Known rows, with every step that occurs:
tunopav > dunit > vamok > leded: [-1.26 -0.05 -0.36 -0.60 -0.86  1.86 -1.03 -1.80 -1.18 -3.59 -0.39  2.24
  2.86  0.29 -0.40 -0.67  0.18 -2.42 -0.11  1.15  0.16  1.54  0.28 -1.44
  1.42]
vamok > leded > zudiruf: [-1.97  0.18 -0.52 -1.55  1.90  0.01  1.43 -0.88  0.32 -1.02 -0.18  1.77
  1.03  0.01 -2.85  0.67 -1.38 -0.47  1.88 -0.34  1.66 -4.21  0.04 -4.02
  0.10]
leded > zudiruf > dunit: [ 0.06 -0.14 -0.75 -0.63  0.97 -0.73 -0.68  0.78  0.49  0.06 -0.45 -0.03
  1.80 -0.30 -2.29  1.06 -1.33 -0.25  1.24  0.15 -1.15 -4.65 -0.54 -3.52
  0.57]
zudiruf > leded > vamok > vego > gumu > masi: [-0.34 -1.20 -1.17 -0.14  0.78  4.32  1.73 -1.10 -2.22  0.53 -0.47  0.68
  4.44 -0.24 -3.67 -1.09 -1.11 -2.63 -1.17 -2.95  1.82  1.44  0.89 -0.90
  1.58]
vamok > leded: [-1.82 -0.50 -0.15 -1.36  0.70 -0.02  0.15 -1.01 -0.26 -1.60 -0.47  1.75
  0.45  0.40 -1.54 -1.49 -1.26 -2.17  1.46 -1.07  0.71  0.03  0.99 -1.13
  0.85]
dunit > vamok: [-0.44  0.87  0.23 -0.77 -1.18  1.68 -0.22 -2.03 -0.24 -3.06  0.23  0.06
  2.42  0.71  1.26  0.13  0.75 -0.19 -1.03  2.30  0.63  2.45 -0.28  0.57
  0.55]
dunit > vamok > leded: [-2.18  0.24  0.02 -2.08 -0.18  1.45 -0.03 -2.60 -0.44 -4.06 -0.26  1.79
  2.22  0.96 -0.52 -1.34 -0.67 -2.30  0.63  0.87  1.23  2.04  0.78 -0.68
  1.36]
leded > zudiruf > dunit > vamok > vego > tana: [-2.37 -0.63 -0.68 -2.47  0.58  1.89 -0.48 -3.17 -0.91 -0.90 -0.95  0.97
  5.28  1.07 -1.13  2.51 -0.44 -2.03  0.51  0.70  0.33 -3.36 -1.62 -4.27
  0.69]
vego > gumu > masi > vamok > dunit > zudiruf: [ 1.72 -2.39 -0.42  0.51 -1.65  3.89  1.40 -3.05 -2.88 -3.75  0.91  0.49
  3.10 -0.87 -1.69  1.98  0.03 -1.41  0.14  0.79 -0.18  1.86  0.10 -0.74
  1.52]
tunopav > leded > zudiruf > dunit > vamok > vego > tana: [-2.21 -1.28 -0.89 -2.40  0.07  1.22 -0.83 -3.39 -0.82 -1.75 -1.08  1.40
  4.86  0.70 -1.07  2.66  0.01 -1.36  0.24 -0.33 -0.05 -3.57 -1.54 -4.47
  0.69]
vego > gumu > masi > tana: [ 0.95 -1.44 -0.15  1.66 -0.62  0.04  1.81 -0.37 -2.42  2.20  0.28 -0.35
  4.27  0.47 -2.03 -1.81 -0.03 -0.26 -0.94 -2.02  2.65  4.45 -0.51  2.65
  0.36]
leded > vamok: [-1.05  1.57 -0.75 -1.10  0.84 -1.13  0.10 -0.24 -1.02 -2.00 -0.43  0.57
  1.56 -0.13 -0.61 -1.41  0.17 -0.17 -0.56  1.52 -0.62 -0.97  0.73 -2.17
 -0.18]
tunopav > dunit > zudiruf > leded > vamok > vego > tana: [-1.45 -0.96 -1.35 -1.60  0.21  1.15 -1.22 -2.03 -3.19 -0.55 -0.55  1.91
  5.57 -0.72 -1.79  2.87  0.13 -2.55  0.06 -0.21 -0.83 -3.54 -1.18 -4.39
  0.85]
zudiruf > dunit: [ 0.49 -0.60 -0.41 -0.28 -0.07 -0.86 -1.73  0.68 -0.02 -0.22 -0.60 -0.38
  1.26  0.00 -1.04 -0.35 -1.04 -1.32  0.63 -0.27 -1.97 -1.18  0.04 -1.13
  1.10]
dunit > zudiruf > leded > vamok > vego: [-1.96 -0.02 -1.43 -2.60  0.58  0.56 -1.29 -1.48 -1.66 -2.57 -0.12  1.81
  2.90 -1.46 -1.49  1.27 -1.18 -2.99  0.53 -0.83  0.97 -1.93  0.34 -2.68
  1.80]
tunopav > dunit > zudiruf > leded > vamok: [ 0.24  0.59 -1.30 -0.70 -0.31 -0.31 -1.30  0.10 -2.73 -2.39  0.36  1.36
  4.15 -2.02 -1.89  1.01  0.10 -0.83 -0.50  0.90 -1.53 -1.95  0.29 -2.31
  0.88]
leded > vamok > vego > tana: [-2.65 -0.16 -0.93 -2.31  1.27  0.34 -0.05 -2.40 -1.73 -0.24 -1.13  1.31
  3.71  0.78 -1.01  0.77 -0.10 -2.03  0.17 -0.09  0.06 -2.90 -0.65 -4.06
 -0.01]
masi > gumu > vego: [-1.34 -1.07 -0.73  0.91 -0.21  2.83  0.70  1.29  1.11 -2.16 -1.53  0.00
 -0.33 -1.22  1.13 -1.19 -1.39 -0.69  0.42 -4.04  1.92  3.22  0.08  0.93
  1.11]
tunopav > leded > vamok > dunit: [-1.44 -1.45 -1.31 -2.37 -0.06 -2.46 -1.24 -1.78 -1.39 -3.69 -0.77  1.88
  1.44 -0.83 -1.46 -1.56  0.11 -0.44 -1.08  0.05 -2.02 -2.10  1.68 -4.08
  1.41]
gumu > vego: [-0.62 -0.99 -0.54  0.77  1.14  2.19  0.64  1.55  1.06 -0.92 -0.88  0.27
 -0.93 -0.79  0.40 -0.54 -0.87 -0.37  0.43 -2.16  1.43  2.12 -0.87 -0.10
  1.34]
leded > zudiruf > dunit > vamok: [-0.36  0.78 -0.38 -1.22 -0.42  1.20 -0.77 -1.42  0.17 -3.20 -0.11  0.02
  3.78  0.49 -0.69  1.00 -0.26 -0.40  0.00  2.34 -0.29 -1.15 -0.77 -2.24
  0.99]
vego > gumu > masi > vamok > dunit > zudiruf > leded: [ 1.18 -2.77 -0.77 -0.79 -1.39  4.43  0.48 -2.41 -3.23 -2.20  0.82  0.84
  4.79 -1.90 -3.15  1.35 -1.17 -1.96  0.46 -2.03  0.24  1.09  1.04  0.04
  1.75]
vego > gumu: [-0.21 -1.63 -0.53  1.27 -0.81  2.25  1.41 -0.84 -0.27  0.02 -0.49 -0.52
  2.61  0.24 -0.99 -0.72 -0.36  0.09 -1.39 -2.79 -0.55  0.30  0.44 -0.82
 -1.00]
dunit > zudiruf > leded > vamok: [-0.55  0.82 -1.02 -1.96  0.23 -0.20 -0.47 -0.59 -2.20 -2.72  0.47  1.06
  3.75 -1.43 -1.88  0.53 -0.70 -0.67  0.09  0.75 -0.70 -1.59  0.66 -1.81
  0.86]

Rows:
[ 0.16 -1.71 -0.50  1.18 -0.42  0.44  1.30 -0.89 -2.44  2.02  0.02  0.11
  4.18  0.40 -1.93 -1.35 -0.46 -1.50 -0.55 -2.76  3.42  4.03 -0.61  2.29
  0.91]  vamok > vego > gumu > masi > tana
[ 0.14 -0.47 -0.38 -0.27  0.00  4.22  0.34 -2.44 -1.37 -1.35 -0.29  1.02
  0.29 -0.62 -0.47  0.26 -0.11 -2.80  1.02 -0.72  3.28  2.12  0.09  0.64
  1.08]  gumu > masi > vamok > vego
[ 0.00 -1.38 -1.02 -1.42 -1.01 -1.61 -0.66 -2.02 -2.06 -4.97  0.65  1.58
  2.10 -1.15 -0.99  2.00  0.33 -0.41 -0.32  1.74 -2.09 -1.73  0.18 -3.20
  1.95]  tunopav > leded > vamok > dunit > zudiruf
[ 0.83 -2.40 -0.50 -0.04 -0.86  4.11  1.11 -2.93 -2.46 -2.21 -0.32  0.62
  2.18 -0.43 -1.94 -1.61 -0.12 -1.73 -0.18 -0.83  0.38  2.20  1.51 -0.77
  0.98]  vego > gumu > masi > vamok > dunit
[ 0.30 -0.98 -1.01 -0.58  0.48 -1.77 -1.09  0.32  0.68 -0.99 -0.62  0.50
  1.37 -0.80 -2.11  1.36 -0.75  0.71  0.77 -1.25 -1.67 -4.93 -0.45 -3.77
  0.57]  tunopav > leded > zudiruf > dunit
[ 2.29 -0.61 -0.47  2.29 -1.64  0.59 -0.80  0.39 -1.92 -1.32  1.09  0.58
  1.68 -1.33  0.05  3.98  1.30 -0.31 -0.49  2.16 -1.75 -0.54 -1.71 -0.82
  1.09]  tunopav > dunit > zudiruf
[-0.06  0.46 -0.16 -1.03 -1.15  1.26 -1.70 -1.37 -0.22 -3.29 -0.22 -0.23
  3.42  0.74  0.29 -0.10 -0.11 -1.22 -0.53  2.20 -1.10  1.47 -0.32 -0.20
  1.51]  zudiruf > dunit > vamok
[-1.56 -1.62 -1.68 -0.77 -0.42  2.71  0.32 -1.98 -1.64 -2.19 -0.50  0.93
  4.90 -1.00 -2.20  0.57 -1.25 -2.24 -0.86 -3.22  0.10 -1.16  0.67 -3.04
  0.52]  dunit > zudiruf > leded > vamok > vego > gumu
[ 1.84 -0.79 -0.07  1.83 -1.00  5.69  2.39 -2.38 -1.97 -1.35 -0.08 -0.26
  2.11 -0.23 -1.08 -1.04  0.49 -0.50 -0.11 -0.97  1.81  3.92  0.64  1.79
 -0.71]  vego > gumu > masi > vamok
[-1.82 -1.01 -1.27 -3.30  0.51 -0.98 -1.44 -1.22 -2.06 -2.36 -0.49  1.67
  3.08 -1.14 -2.53 -1.94 -1.09 -1.82 -0.27 -0.33 -1.32 -2.30  2.14 -3.72
  1.68]  zudiruf > leded > vamok > dunit
[-2.35  0.86 -0.36 -2.06  1.10  0.95  1.44 -2.14  0.28 -3.08  0.02  1.77
  2.45  0.47 -2.06  0.67 -0.92 -0.56  1.29  1.00  2.08 -2.50 -0.07 -3.74
  0.41]  dunit > vamok > leded > zudiruf
[ 0.12 -2.14 -0.64 -1.99 -0.76  0.73 -1.27 -1.18 -2.01 -1.63  0.94  1.14
  3.03 -1.84 -2.25  2.01 -1.37 -1.59  0.72 -1.09 -0.74 -1.29  0.63 -0.94
  2.16]  vamok > dunit > zudiruf > leded
[-0.88 -0.45 -0.55 -0.83 -0.52  2.90 -0.82 -2.55 -0.59 -2.35 -0.63  1.10
 -0.27 -0.94  0.67  0.33 -0.07 -2.48  1.18 -1.06  2.40  0.73  0.31 -0.28
  0.04]  masi > vamok > vego
[-0.10 -0.72 -0.80 -1.38 -0.43 -0.89 -0.25 -1.70 -2.17 -4.09  0.75  1.17
  2.47 -0.83 -1.16  1.81 -0.13 -1.12 -0.01  2.69 -1.68 -1.50  0.13 -3.08
  2.01]  leded > vamok > dunit > zudiruf
[-1.17 -0.29 -1.73 -1.39  0.09  0.84 -2.15 -0.81 -2.30 -2.16 -0.20  2.19
  3.20 -1.96 -1.54  1.75 -0.46 -3.06 -0.11 -0.47  0.15 -2.38 -0.07 -3.29
  1.83]  tunopav > dunit > zudiruf > leded > vamok > vego
[-1.46 -2.25 -1.52 -0.36 -1.05  2.73  0.06 -2.77  0.11 -2.93 -1.10  0.78
  4.64 -0.03 -1.43  0.81 -0.57 -1.23 -1.32 -3.26  0.15 -1.65 -0.15 -3.74
  0.48]  tunopav > leded > zudiruf > dunit > vamok > vego > gumu
[-1.90 -0.14 -0.26 -2.26 -0.28  0.97 -1.20 -2.15 -0.46 -4.21 -0.66  1.58
  3.08  0.98 -1.15 -1.40 -1.26 -3.14  1.02  0.69 -0.15  1.36  0.71 -1.42
  2.03]  zudiruf > dunit > vamok > leded
[ 1.19 -1.98 -0.48 -1.43 -1.04  3.33 -0.23 -1.92 -3.08 -2.20  1.10  1.12
  3.38 -1.99 -2.71  1.75 -1.03 -1.96  1.09 -0.60  0.50  0.78  0.76  0.47
  2.19]  gumu > masi > vamok > dunit > zudiruf > leded
[-0.57 -1.26 -1.05 -0.19  0.02  0.20  0.81 -1.09 -3.38  1.28 -0.17  0.75
  5.83 -0.35 -3.12 -2.19 -0.94 -1.91 -0.60 -3.22  3.23  3.27  0.17  1.20
  1.01]  zudiruf > leded > vamok > vego > gumu > masi > tana
[-0.76 -1.96 -0.95  0.65 -1.14  4.49  0.82 -2.87 -0.74 -1.84 -0.95  0.40
  2.50 -0.51 -0.48 -0.43 -0.39 -1.84 -0.41 -3.63  1.26  0.94  0.69 -1.12
 -0.93]  masi > vamok > vego > gumu
[ 0.49 -2.01 -0.59 -1.90 -1.37  2.13 -1.19 -2.20 -2.51 -2.96  0.82  1.20
  3.12 -2.35 -1.75  1.86 -1.00 -1.62  1.32 -0.98 -0.28 -0.34  0.89 -0.44
  1.47]  masi > vamok > dunit > zudiruf > leded
[-1.55  0.58 -0.67 -0.88  0.60  1.33  0.63 -1.39 -0.32 -2.67 -0.09  2.15
  2.90 -0.11 -2.00  1.20 -0.11 -0.77  0.74  1.35  1.26 -2.86 -0.48 -4.24
  0.54]  tunopav > dunit > vamok > leded > zudiruf
[ 0.30 -1.33 -1.17  0.11  0.30  4.57  2.01 -1.41 -2.70 -0.55  0.13  0.66
  4.92 -0.46 -3.57  0.59 -1.04 -2.62 -0.88 -2.04  1.65  1.27  0.17 -0.81
  2.09]  dunit > zudiruf > leded > vamok > vego > gumu > masi
[-0.02 -1.23 -0.80  0.34 -0.38  1.02  1.01 -1.50 -2.19  0.45 -0.06  0.20
  6.29  0.61 -2.68 -0.65 -0.70 -1.56 -0.45 -1.41  3.27  2.53 -1.08  0.15
  1.47]  leded > zudiruf > dunit > vamok > vego > gumu > masi > tana
[ 0.14 -1.05 -0.91  0.44  0.40  5.05  2.04 -1.63 -1.18 -0.43 -0.44  0.14
  4.77  0.75 -3.31  0.48 -0.95 -2.25 -0.94 -1.37  1.85  0.66 -0.55 -1.78
  1.98]  leded > zudiruf > dunit > vamok > vego > gumu > masi
[ 1.05 -1.54 -1.49  1.31 -0.14  4.82  1.16 -0.74 -3.39 -0.16  0.07  1.05
  5.24 -1.03 -3.57  1.09 -0.34 -2.76 -1.51 -1.89  0.77  0.96 -0.17 -1.37
  2.16]  tunopav > dunit > zudiruf > leded > vamok > vego > gumu > masi
[-2.46 -0.89 -1.11 -2.28  0.70 -0.43 -0.49 -2.73 -1.59 -1.01 -1.26  1.80
  3.35  0.34 -0.89  0.96  0.32 -1.30 -0.21 -0.96 -0.27 -3.05 -0.58 -4.10
  0.02]  tunopav > leded > vamok > vego > tana
[-0.09 -0.78 -0.98  0.60  0.78  3.89  2.29 -1.09 -1.90  0.07 -0.50  0.41
  3.40  0.44 -2.81 -0.98 -0.51 -2.25 -1.37 -1.78  1.67  1.65  0.32 -1.03
  1.42]  leded > vamok > vego > gumu > masi
